Known rows, with every step that occurs:
zuze > deve > goded > kanuf: [-26.4  57.2  17.9  -3.1  23.4 -20.0  20.7   0.9 -13.9  27.7  15.7  38.2
 -46.3   8.1  -0.5  -7.0 -10.7  -6.3 -39.5 -27.5]
palab > goded > kanuf: [-34.6  71.3  19.3  29.1  -5.6   1.2   6.8   7.0 -13.0  26.5 -12.2  42.9
 -45.7 -18.9 -24.3  -3.0  -3.6 -17.0 -54.4 -27.1]
ganu > deve > goded > palab > zuze: [ 14.3  22.7  28.3   5.6 -10.3 -18.3   9.3  30.8  33.5  11.0 -29.4  65.8
 -69.5   0.3 -67.6  42.6 -30.7  -2.6  -8.6 -22.0]
goded > kanuf > zuze > deve > ganu: [-15.9  28.1  33.8 -19.7  43.0 -33.7  29.8  19.8  14.2 -15.5  16.5  51.8
 -18.5  37.0 -18.4 -10.1 -37.0 -25.4 -50.3 -17.2]
kanuf > zuze: [-11.8  20.7  21.6   8.3 -13.8 -25.7  13.6  -0.8  42.6 -13.9 -23.3  60.9
 -13.5  -3.8 -44.1 -15.1 -16.5  -5.0 -25.2  -6.3]
zevos > ganu > deve > goded > kanuf: [-30.1  55.9  61.4 -14.5  43.1   4.5  -1.4   8.8  -8.1  19.8  -0.2  37.5
 -52.5  11.6 -64.4   7.5  -1.9   9.5 -29.7 -42.9]
deve > zuze > palab > goded: [-14.1  18.9 -27.4  19.4 -40.0  27.0 -21.9  30.4 -10.6   5.0 -39.0  55.4
 -13.1 -27.6  11.8  37.5   1.2   1.7 -40.7  -6.0]
zevos > ganu: [-23.9  34.7  30.8  -6.7  30.4  13.6 -15.3  23.0  20.3  -2.0 -31.9  28.5
 -13.5 -12.9 -48.9 -39.8   8.3  -7.5 -20.5   0.3]
deve > zuze > palab: [  4.2  -1.4  -5.5   0.3 -32.8  17.8 -13.6  28.9   2.7   4.5 -35.8  57.8
   9.5 -15.0   4.8   7.8   2.3   6.2 -15.8 -12.9]
palab > ganu: [-26.8  29.8  -0.2  25.6   4.0  12.1  10.9  -0.8  15.2  -1.7 -19.7  24.8
   7.6 -16.2 -33.5 -43.5 -10.0  -3.9 -28.7 -22.5]
kanuf > zuze > deve: [ -6.0  12.6  -4.3  -0.3  -0.3 -26.5  13.0  13.2  43.0 -21.8  -3.2  46.2
  -7.0  18.0  -6.5 -25.4 -26.2 -17.1 -19.7   6.5]
deve > goded > kanuf: [-33.2  66.7  43.6   7.2  11.4 -18.6  21.9 -14.0 -12.5  36.5  -1.7  55.1
 -53.6 -15.0 -39.0   1.7   0.2   6.4 -43.5 -39.3]
goded > palab > zuze: [ 10.2  30.2  19.2   7.5 -15.8 -22.2   6.0  36.3  44.8  10.1 -42.0  44.5
 -38.2 -16.1 -45.4   4.0 -14.6 -19.7 -22.0   0.5]
ganu > litol: [-11.9  47.1 -15.9  21.1 -17.6   7.3   8.7   6.8  26.3   5.0 -17.2  70.2
 -25.1 -11.5 -54.1 -42.0  -2.2 -36.2   7.4  -8.0]
goded > kanuf > zuze > palab: [-21.8  37.8   3.9  -6.6 -10.7 -31.5  28.6 -16.8  19.4   0.5  -5.3  64.5
   1.4  11.1 -20.1   7.1 -14.3   4.1 -36.2 -27.5]
deve > ganu > litol: [-11.0  33.1  -2.8   7.4  18.6  10.1  12.9  22.4  17.6  -8.1 -16.1  83.4
 -27.8  -2.5 -73.2 -33.9 -16.9 -46.6  -0.1  -9.4]
goded > kanuf > zuze: [-22.5  49.3  43.6   4.6  -6.9 -37.1  26.6  -9.1  24.8   7.1  -3.2  51.3
 -22.8   4.2 -37.3 -10.2 -11.9  -3.8 -48.3 -28.5]
deve > ganu: [ -5.5   9.1  33.7   1.5  27.8   6.7   6.3  28.8   8.5  -4.1 -25.1  66.5
 -18.2  -3.0 -58.4 -30.4 -25.0 -23.7 -16.7 -12.5]
palab > goded > kanuf > zuze > deve > ganu: [-33.4  47.2  12.8   0.3  35.9 -28.1  20.2  21.4   1.8 -17.5  11.4  50.4
 -39.5  24.7 -11.0  18.1 -39.1 -29.5 -73.5 -10.7]
goded > kanuf > zuze > deve: [-16.1  42.3  20.0  -6.4   6.7 -40.0  25.7   5.9  24.8  -2.6  17.3  38.0
 -14.7  28.3   0.3 -20.3 -20.5 -16.9 -41.7 -16.9]
palab > zuze > deve > ganu > litol: [ -3.6  20.7 -20.7 -10.0  23.1   6.5  12.7  46.2  17.5 -13.2 -15.7  64.3
 -45.2  31.9 -43.2  -9.6 -37.7 -39.8 -15.3   8.9]
deve > zuze: [  1.3  11.6  34.4  11.9 -26.8  14.0 -14.9  37.4   9.3  13.7 -33.2  45.9
 -14.3 -26.1 -13.6  -8.0   4.8  -3.9 -26.5 -13.6]
deve > zuze > palab > goded > kanuf: [-25.4  49.7  -5.5  12.3 -32.3  15.8  -9.1  21.3 -28.3  24.4 -21.3  46.1
 -21.3 -19.6  19.8  43.1   5.1   2.0 -63.1 -29.0]
ganu > deve > zuze > palab > goded > kanuf: [ -3.1  24.7   1.0  16.2 -39.3  27.6 -13.0  36.2 -25.2  17.5 -13.4  56.3
 -24.5   4.9   4.1  49.9 -12.5  -2.5 -36.3 -44.8]
kanuf > zuze > palab > ganu: [-31.5  14.9 -38.7  11.1  -8.9 -10.5  25.5 -23.9  34.6 -30.2 -17.6  44.0
  33.0   3.4 -22.2  -5.2 -23.1  15.3 -32.0 -17.4]
zuze > deve > ganu > litol: [ -5.4  24.7 -28.7  -3.1  31.4   8.4  11.8  37.6  15.9 -17.9   3.7  69.3
 -21.9  23.0 -35.2 -42.7 -27.2 -59.2   5.9   3.3]

Rows:
[-21.0  27.8   0.8  -2.3  10.6 -36.5  19.6  -4.7  28.3 -15.0   2.1  56.0
 -34.9  11.4 -14.0   7.8 -23.7   3.4 -34.5   0.6] => kanuf > zuze > deve > goded
[ -9.1   8.1 -19.1  -0.7 -19.1 -19.1  14.8  -9.4  36.3 -20.3 -24.4  74.1
  10.6   5.3 -27.3  -0.2 -19.3   4.8 -14.6  -6.2] => kanuf > zuze > palab
[-30.3  36.8  -8.3   9.1   9.6  10.1  27.5 -23.1 -17.6  13.8   8.3  47.0
  -8.5  19.7 -31.0  17.9 -25.4  20.1 -24.4 -66.1] => zuze > palab > ganu > deve > goded > kanuf
[-38.2  52.7   7.4  -8.8   0.8 -40.3  35.6 -36.9   4.8   7.2   0.1  71.9
 -28.0   4.9 -27.4  40.5  -9.6  26.1 -50.7 -33.6] => deve > goded > kanuf > zuze > palab
[-17.3   6.4 -25.1  11.1 -21.7  27.1  -3.6  14.1   1.2  -2.8 -29.7  27.6
  31.0 -18.9  11.2   3.2  -0.4  15.0 -34.5 -23.7] => deve > zuze > palab > ganu
[-22.7  20.8   8.5  25.3   9.3  18.2  14.5  -5.8   5.6  -0.1  -7.0  44.3
 -24.2   2.7 -55.2  -5.6 -26.6  10.5 -15.3 -43.5] => palab > ganu > deve > goded
[-26.6  71.7 -61.2  20.7  17.6 -16.6  25.8   2.6  33.2  -8.2  17.1  35.2
 -23.1 -10.6 -14.9 -12.9  -7.9 -40.0 -10.8  -4.6] => zuze > deve > goded > palab > ganu > litol
[  4.5   1.9  52.2  -9.0   3.3  35.3 -37.6  60.1  13.2  -4.0 -32.6  30.4
 -13.0   1.2 -38.3  -1.7   4.3  -0.1 -12.6 -17.9] => zevos > ganu > deve > zuze
[ 18.3   8.3   8.0 -18.0  32.4 -20.6   9.7  66.2  34.2 -14.3 -21.6  44.1
 -35.0  19.3 -26.2   3.3 -41.8 -39.9 -23.3  11.6] => goded > palab > zuze > deve > ganu
[ 16.8   8.2  15.5  21.2 -23.7  13.4  -7.7  51.8  33.9  -6.2 -19.5  23.1
   7.0 -14.7 -19.9   3.7 -12.4 -20.8 -14.3 -32.5] => goded > palab > ganu > deve > zuze
[ -4.8  -2.7  10.3 -16.4  34.7 -25.4  15.7  29.1  33.0 -35.3  -1.3  60.5
 -10.2  28.6 -26.9 -16.1 -43.7 -25.6 -26.9   4.7] => kanuf > zuze > deve > ganu
[-17.3  64.8 -39.7  31.2  -4.7  -5.1  19.5   5.7  46.7  -6.5  -8.8  38.5
  -1.0 -25.3 -46.1 -36.5  -1.5 -48.0  -3.4  -9.3] => goded > palab > ganu > litol
[-15.2  28.9  12.2  -8.2  -9.4 -28.2  30.6 -25.0   8.6   0.7   6.6  83.8
 -29.0  30.4 -42.5  47.0 -29.0  20.1 -23.9 -48.4] => ganu > deve > goded > kanuf > zuze > palab
[  0.6  10.2  -1.1  -4.9  -2.8  -1.8   1.7  38.6  19.2   2.3 -26.4  34.5
 -33.4  20.5  -7.2 -14.3 -28.6  -9.2 -23.6   3.9] => palab > zuze > deve
[-21.0  48.9 -26.3  13.4  28.3 -19.5  20.5   7.5  26.0  -5.1   6.2  15.7
 -13.1 -11.8   1.6  -9.2 -15.5 -18.6 -27.5  -9.2] => zuze > deve > goded > palab > ganu
[  7.6  -4.8 -22.1  20.7 -46.0  40.4 -27.9  45.6  -8.0  -1.8 -32.1  66.5
 -14.9  -2.7  -6.0  43.4 -17.3  -2.4 -14.5 -23.5] => ganu > deve > zuze > palab > goded
[  1.2   0.0   7.0  -8.8  41.5   5.4   4.2  42.9   8.7 -13.8  -6.1  52.2
 -10.9  19.7 -19.5 -39.9 -35.2 -37.0 -10.5  -0.1] => zuze > deve > ganu
[-26.2  45.9 -23.6  10.7  22.4 -49.3  32.6  -4.3  48.9 -27.4  10.5  26.3
 -11.5  -3.1  -5.7  13.6 -24.2  -8.7 -44.2  -3.1] => kanuf > zuze > deve > goded > palab > ganu
[-32.4  55.1 -36.4  33.2  -7.0  17.5  16.8  -7.4  24.0  -4.4 -10.7  42.5
  -1.1 -14.1 -47.9 -47.9  -5.1 -26.5  -9.7 -18.9] => palab > ganu > litol
[-42.7  44.9 -15.4   6.4  -1.6 -23.9  37.8 -33.4  17.2  -9.0   1.8  34.3
  25.3  11.2 -14.0   2.8 -16.8  14.6 -54.9 -38.3] => goded > kanuf > zuze > palab > ganu
[  1.4  -3.7  13.6 -18.2  32.1   1.9   5.9  54.0   7.8  -8.9 -25.2  47.9
 -36.4  28.9 -28.6  -6.0 -44.2 -18.9 -32.2   2.2] => palab > zuze > deve > ganu
[-34.0  60.3  -2.7  13.6   2.0 -31.9  17.9   7.7   9.3  -3.1  12.3  35.7
 -37.1  15.5   7.2   9.5 -22.1 -20.2 -66.3  -9.8] => palab > goded > kanuf > zuze > deve
[ -2.9  35.2  39.8 -17.2  26.2  -9.0  -8.6  41.1  35.7   0.7 -36.2  37.9
 -67.5   1.6 -78.5  41.9 -13.4   6.3 -20.6  -9.7] => zevos > ganu > deve > goded > palab > zuze
[-32.7  59.2 -21.3  17.8 -14.7   6.0   7.3  -2.6 -18.8  19.9 -14.4  54.7
 -21.8  -9.0  -6.8  12.1  -6.6  -8.4 -43.2 -24.3] => zuze > palab > goded > kanuf
[-23.8  31.2 -60.0  19.5 -32.9  31.3   0.7   8.8   7.9  -7.1 -19.5  45.9
  23.3 -15.7  -4.1   0.0   5.6  -6.8 -17.6 -19.8] => deve > zuze > palab > ganu > litol
[-60.0  58.5 -11.5   3.1  12.1 -30.4  44.3 -52.3   4.3  -2.1   6.4  46.8
  -4.2   3.1 -21.5  36.5 -14.5  34.4 -68.0 -44.6] => deve > goded > kanuf > zuze > palab > ganu
[-39.7  64.6  46.8   3.4   6.0 -45.7  32.3 -29.3  10.9  16.1   1.2  62.7
 -52.5  -6.0 -45.6  24.5  -8.9  15.6 -61.6 -33.9] => deve > goded > kanuf > zuze
[ -5.0  43.9  23.7   5.4  -3.4 -29.8  14.8  19.3  30.5  17.3 -34.9  55.0
 -68.6 -24.2 -51.6  37.0 -11.0   1.1 -34.9  -7.7] => deve > goded > palab > zuze
[-11.4  43.2  49.1   7.6   5.9  -4.7  17.6  -0.7  -9.8  30.7   4.6  62.9
 -56.4  11.8 -53.9   7.9 -18.6   0.1 -18.9 -55.9] => ganu > deve > goded > kanuf
[ -5.5  38.5  -4.5  -2.0   9.7 -59.7  23.0   8.4  51.8 -17.4   6.5  53.7
 -35.5   0.4 -11.9  18.1 -19.9 -19.2 -26.1   7.0] => kanuf > zuze > deve > goded > palab
